What can hang from each mark:
mivutid: bepep
bepep: batef filub kezat kolo
nazane: kezat kolo mivutid revo
kolo: bepep nazane
revo: nazane
kezat: nazane
batef: nazane

Each row was made from one small tree. The marks that hang from a mark follow it in brackets, in alphabetical order. Every link used is in the known rows. Write each row's tree.
Known rows:
mivutid[bepep]: [ -4   6  -8  -6   3   8  -7 -11  12  -7  -4  -1  11  -2   7   4  -3   1
  -2   2]
kolo[nazane[kezat mivutid[bepep]]]: [  1 -10  -3 -16   7   5 -18 -18  -6   4  -2  10   3   6 -11   8  -6   4
  -3   3]
kezat[nazane[kolo[bepep[batef filub]]]]: [  5   8   3  18  -6   3   8   0  -3   2  -4  -5  -6 -13  10   1   1   3
   3   1]
revo[nazane[kezat kolo[bepep] mivutid]]: [  1 -18   7  -8  -1  -9   3 -18 -14   3   1   1  18   2 -25   9  -1   2
  -3   6]
bepep[kezat]: [ -5   8  -2  -2  -1   4   7  -2   0 -13   2  -3  17   3  10   5   4  -2
  -2   1]
revo[nazane]: [ -6  -5   3   0  -2  -3   4   2   3  -6  -1 -11  22 -10   2   5   0  -1
  -5   1]
kezat[nazane[kolo[bepep] mivutid revo]]: [  5 -27  -3  -1  -2  -8   0   2   8  17   1  -7 -11   2  -5  -3  -2   5
  -3   7]
kezat[nazane[kolo mivutid[bepep] revo]]: [  8  -7  -4   1   5  -2  -8   4  17  11  -2  -2 -22   1  -1  -9  -5   4
  -2   2]
kezat[nazane[mivutid[bepep[batef filub]]]]: [  8  24  -3  19   7  12 -10 -18  15   7  -3  -1 -17 -12   7  -5  -2  -3
   1  -6]
mivutid[bepep[kolo[nazane]]]: [  2 -10  -7  -4  -2   3 -15  -6  -5  -2  -7   8   2   3   2   2  -9  13
   0   2]
bepep[batef filub kezat kolo]: [  1  27   3  21  -4   9  11  -1  -8 -14   0   5  -2   1  17  -2   6   0
   7 -11]
batef[nazane[kezat kolo mivutid[bepep]]]: [ -1   6   4 -18   6  -8 -14  -3  -5   4   1   8   1  -1 -23   1  -2  -4
   3   6]
revo[nazane[kolo[bepep[batef filub]]]]: [  5  -3   9  21  -6   0  18  -6 -13  -5  -4  -6  12  -4  -3  -1  -1  -2
  -4  -4]
bepep[filub]: [-9 15  2  9 -2  4  1  3  6 -1 -2 -5 11 -2 10  6  6  1 -2 -2]
batef[nazane[kolo revo]]: [ -5 -13   7  -7  -4 -14   5  37  -3   2   1  -7   0   0  -1  -6   3  -3
   0   5]
kezat[nazane[mivutid]]: [ -3  -1  -3   0   4   0 -12  -7  12  15   0 -12   0 -13   3   5   3   4
  -1   6]
batef[nazane[kezat mivutid[bepep] revo]]: [ -3   1  -1 -22   7  -6 -12  11  12   4   6   9  -5   4 -18  -5  -4 -11
   1   0]
bepep[batef filub]: [-3 19  2 17  0 11  7 -2 -2 -5 -3 -8  3 -8 17  3  8 -3  1 -6]
nazane[kezat kolo mivutid[bepep] revo]: [  2  -2  -1 -11   4   0  -4   1   3   0   0   9 -13  12 -10  -3  -1   2
   0  -2]
mivutid[bepep[kezat kolo]]: [  1  17  -8  -2  -1   6  -2 -12   6 -16  -2  12   5   7   6  -1  -5   4
   4  -2]
kolo[bepep nazane[kezat]]: [ -6 -25  -3 -21  -6   0  -4  -4 -13  -1   0   6  21   2  -6  17  -4   6
  -3   9]
revo[nazane[kolo[bepep[batef kezat]]]]: [  9  -7   5  11  -6   1  24 -12 -21 -18  -1  -5  18   2  -1  -3  -3  -6
  -4  -1]

Which tree is each row?
[ -3  -7   0   1  -5  -6   3  28   8   4  -1  -8 -12  -7  11  -3   3   6
   0   4] -> kezat[nazane[kolo revo]]
[  4 -20  -8  -5  -2   1  -8  13   1  -1  -4  10 -10  11   6  -5 -10  10
  -1  -2] -> mivutid[bepep[kolo[nazane[revo]]]]
[ -2   8   9   3  -7 -10  11   9 -10  -4   4   5  16   8 -11  -1  -3  -6
  -3   4] -> batef[nazane[kolo[bepep[filub kezat]]]]
[  0 -23   0 -13  -1  -6   5  -5  -4   7   2   2  -1  13 -15   4   1   2
  -1   4] -> nazane[kezat kolo[bepep] mivutid revo]
[ -6   2  10  -7  -4  -7   7   8 -11 -10   0   0  16  -7  -7   8   2   3
   1   2] -> revo[nazane[kezat kolo]]
[  3  26  -3  17   0  12  -2  -9   4  -9  -7   6  -9  -5  12  -4   0   3
   8 -10] -> mivutid[bepep[batef filub kolo]]
[  1  37   2  23  -5   6   6   7   2  -9   1   5 -12 -10  20  -3   3   1
   8  -9] -> bepep[batef filub kezat[nazane] kolo]
[ -7 -20   1  -8  -7  -2   4  16  -2   2   3  11   4  13  -3   6  -4   1
  -5  -2] -> kolo[bepep[filub] nazane[kezat revo]]
[  2  10  -4  10   5   3 -10   3  28  13   0   2 -21   0   1  -9  -5  -2
  -4  -6] -> kezat[nazane[mivutid[bepep[filub]] revo]]
[ -2 -10   4  -8   1  -6   2  10  -8   5   2   1  -8   8  -6   1   8   3
   1   0] -> nazane[kezat kolo mivutid revo]
[  4  -4 -10  -1   3  -2 -15   4  23  11  -1   4 -24  -1   2  -8  -6   7
   4  -3] -> kezat[nazane[mivutid[bepep[kolo]] revo]]
[  5  16   3  11  -3   5  13   5 -10 -11   0  -6  -5 -10  18  -3   5   0
   3   0] -> bepep[batef kezat[nazane[kolo]]]
[ -7 -10  -1 -12   4  -2  -1   3   5   6   5   1  -3   5  -4   5   7  -2
   0  -1] -> nazane[kezat mivutid revo]
[  3  32   7  24  -4   5  13   9  -9  -9  -1  -1 -10  -8  18  -5   5  -1
   3  -5] -> bepep[batef filub kezat[nazane[kolo]]]
[  3 -20   2   4   2  -5   2   7  -4  11  -2 -10  -8   9  -1  -4   6   4
  -3   1] -> nazane[kolo mivutid revo]
[  2  -1  -6   1  -3  10  17 -17  -7 -15   1  -4  17   3  11   4   2  -7
  -1   0] -> kolo[bepep[batef kezat]]
[ -2   5   0 -11   6   1  -8 -19   7  -4   1   6  10  -3 -16   3  -6  -3
  -3  -2] -> revo[nazane[kezat mivutid[bepep]]]
[  0 -10   8  -3   3 -12  -6   4 -12  14   0  -9   6  -3 -14   0   3   0
  -1   9] -> batef[nazane[kolo mivutid]]
[ -5 -18   2  -7   3 -10  -4  18   6  14   5  -9  -1   1  -8  -6   3  -8
  -2   2] -> batef[nazane[mivutid revo]]
[  4   7   4   5   2  -4   1  -4 -17  -1   3   0  -1  -2  -4  -6   4  -8
   7  -3] -> bepep[batef[nazane[mivutid]] kezat kolo]
[  2   7  -7   1  -4   8  12 -10   3 -11   2  -4   7  -9  15   2  -1  -5
   1   2] -> kolo[bepep[batef kezat[nazane]]]
[  2  15  -2   9  -3   7  10  -5 -11 -17  -1   1   2  -1  17   0   6   1
   7  -5] -> bepep[batef kezat kolo]
[-4  1 -7 -7 -6  1  5 -6 11 -7  4 -1 14 -4  6  6 -3  0 -2  7] -> kolo[bepep[kezat[nazane]]]
[ -1  15   2   2   7  -2 -14  -6  10  11   0   2   2  -1 -15  -3  -3  -8
  -2  -1] -> batef[nazane[mivutid[bepep[filub]]]]
[  3 -11  -8  -4   7   5  -7  -7  15   5  -1  -3  -7  10  -1  -6  -3  -3
  -5  -3] -> nazane[mivutid[bepep] revo]
[  9 -32  -1  10   1   1  -3   2 -18  11  -2  -2 -19   8   7  -7   1   6
   0  -6] -> bepep[batef kolo[nazane[mivutid revo]]]
[  2   7   1 -11   6   2 -10 -17  -4   0  -3   7  -2   4 -13   5   0   4
   1   3] -> nazane[kezat kolo mivutid[bepep]]
[ -9  -8   4 -20   3 -11  -5  22   4   8   8   2  -1   1 -13   0   4 -10
   1   2] -> batef[nazane[kezat mivutid revo]]
